Each row was made from one walk, in order. Every step used is in the known rows, and no mark comes twice. Write each row's walk.
In the rows, zero is written as 128.
Known rows:
M -> S -> X -> L: [179 119 119 128 127 139 151 136 106 143 138 135 113  99 101 177  87 176
  75 104 137 124 146 122]
M -> S -> X -> L -> H: [193 101 138 169 166 118 131 148 108 126 138 123 124  69 101 168  78 152
  89 107 144 104 182 148]
S -> X -> L -> V -> H -> F -> Y: [115   4 128  98 166 138 184 154 121 129 106 118 108 109  76 137 134  78
 117 138 135  85 140 143]
X -> L -> H -> F: [130 105 118 127 138 145  83 108 127 120 111 129 164 114  91 139 119 125
 155 106 132 126 109 170]
M -> S -> X: [180 158 131 115 123  98 124 154 110 147 137 134  98 113 137 152 114 165
  72 155 102 144 144 107]
L -> V: [110 169 130 138  94 118 126 102 130 143 123 134 162 126 128  81 112 132
 124 116 106 129 121 146]
S -> M: [131 175 136  94  58 138 108 134 132 132  89 122 133 168 158  85 142 131
  96 179 117 152  69  97]
V -> L -> H: [147 132 134 162 140 126 105 103 128  91 118 121 143 104 117  83 109 111
 161  97 158 123 126 156]
M -> S -> X -> L -> V: [163  97 131 157 145 132 183 145 115 143 151 146 134  94  80 161  70 169
  90  63 134  92 175 154]
Y -> F -> H: [125 206 118 131 125 110 127 149 128 159 135 132 104 146 208 114 152 138
 116 176 106 129 120  81]
F -> V -> H: [109 148 127 125 101 140 159 117 157 154 136 104 135 113 178  98 163 153
 110 167 135 162 151 101]
Y -> F -> V: [ 90 225 104 103 109 112 145 100 134 175 136 142 137 164 195 128 179 146
 109 142 109 144 123  83]
H -> L -> V: [114 129 136 149 100 144 125  97 127 105 130 135 150 151  96 110  89 132
 148  79 147 128 105 152]
M -> S -> X -> L -> H -> F: [183  71 134 135 188 121 112 165 115 129 138 143 118  93  80 197  98 146
 120 108 119 111 159 159]
F -> H: [132 182 127 137 102 108 115 163 140 141 137 129 115 122 184 110 148 160
 107 164 117 146 138 109]
M -> S: [164 194 137 120  86 113 107 109 109 136 151 121 132 121 133 121 127 158
 110 144 103 156 134 106]
Y -> F -> V -> H -> L: [103 133 124 127 134 165 169  93 136 130 140 104 110 165 175 131 144 133
 145 135 164 152 118  76]
X -> L: [130 153 105 121  79 168 122  78 121 134 113 118 155 116 118 120 110 153
 107 102 146 138  95 133]
Y -> F -> H -> L: [126 167 124 140 134 132 125 138 125 120 141 127  95 172 178 143 127 140
 143 137 149 136 103  86]
F -> H -> L: [136 140 132 149 109 135 110 157 136 102 141 124 103 145 151 141 123 155
 136 125 154 151 120 115]
H -> L -> X: [115 156 136 159 102 151  90  95 122  97 116 124 120 142 122 139  60 129
 132 103 130 144  97 135]

Write each row's walk:
[112  90 141 114 127 144 132 122 146 142 119 123 143 122 120  82 123 116
 157 152 106 132 113 149]
L -> V -> H -> F
[ 99  43 137 103 136 153 168 109 118 116 121 109 142 118  68 105 146  69
 151 123 138  99 131 144]
X -> L -> V -> H -> F -> Y
[122 135 138  98 133  74  62 130 111 106 111 118 132 130 113 110 190  56
 144 185  95 127 123 129]
L -> H -> F -> Y
[121 121 142 178 128 127 144 166 145 104 153 142 124 141 129 128 104 147
 151  87 148 119 148 148]
F -> H -> L -> V
[128  93 135 106 162  94  93 126 113  74 115 129 122 134  83 115 176  48
 184 123 132 112 119 142]
V -> L -> H -> F -> Y
[108 168 124 159 178 109 153 106 138 125 144 142 139 138 162 119 155 113
 165  80 153 106 155 120]
Y -> F -> V -> L -> H
[110 145 136 168 154 123 157 148 134 123 152 143 112 162 159 132 108 129
 158 101 142 100 132 115]
Y -> F -> H -> L -> V
[152  76 126 144 195 105 147 186 138 144 162 160 130  98  95 232 137 166
 112  79 124 112 205 156]
M -> S -> X -> L -> H -> F -> V
[135  58 117 103 174 102 105 157 110 116  99 129 115 108  80 167 154  77
 110 144 126  93 131 146]
S -> X -> L -> H -> F -> Y
[108 151 120  58  95  93  83 121 109 122 112 125 123 161 110 119 200  79
 127 181  88 147  85 104]
H -> F -> Y
[112 169 134 180 153 130 120 145 128 117 139 140  88 153 182 155  79 127
 141 124 126 113 127 100]
Y -> F -> H -> L -> X
[ 89 169 105  84 104 109 119 136 154 158 135 157 145 162 149 155 191 156
 129 128  91 160 116 121]
H -> F -> V
[119 103 136  65 109 123 109 118 115 117 107  94 105 135 125  94 191  67
 134 217 109 148 103  94]
V -> H -> F -> Y
[112 129 122 148 100 161 155  89 126 138 124 138 175 113  96 105  89 143
 125  63 143 109 124 166]
X -> L -> V
[140 100 139 126 100 183 118  88 128  97 117  84 113 131 128  97 102 130
 141 154 168 166  88 113]
V -> H -> L
[101 151 123 127 143  90  94 143 153 143 136 149 155 133 147 145 184 136
 147 131  98 142 151 149]
L -> H -> F -> V
[119 119 148 146 110 149 152 102 141 140 117 102 145  98 144  54 104 121
 131 148 125 129 135 140]
L -> V -> H
[125  12 120 120 168 175 178 151 144 146 109 134 123 101  88 140  83 135
 123 111 134 100 121 167]
S -> X -> L -> V -> H -> F
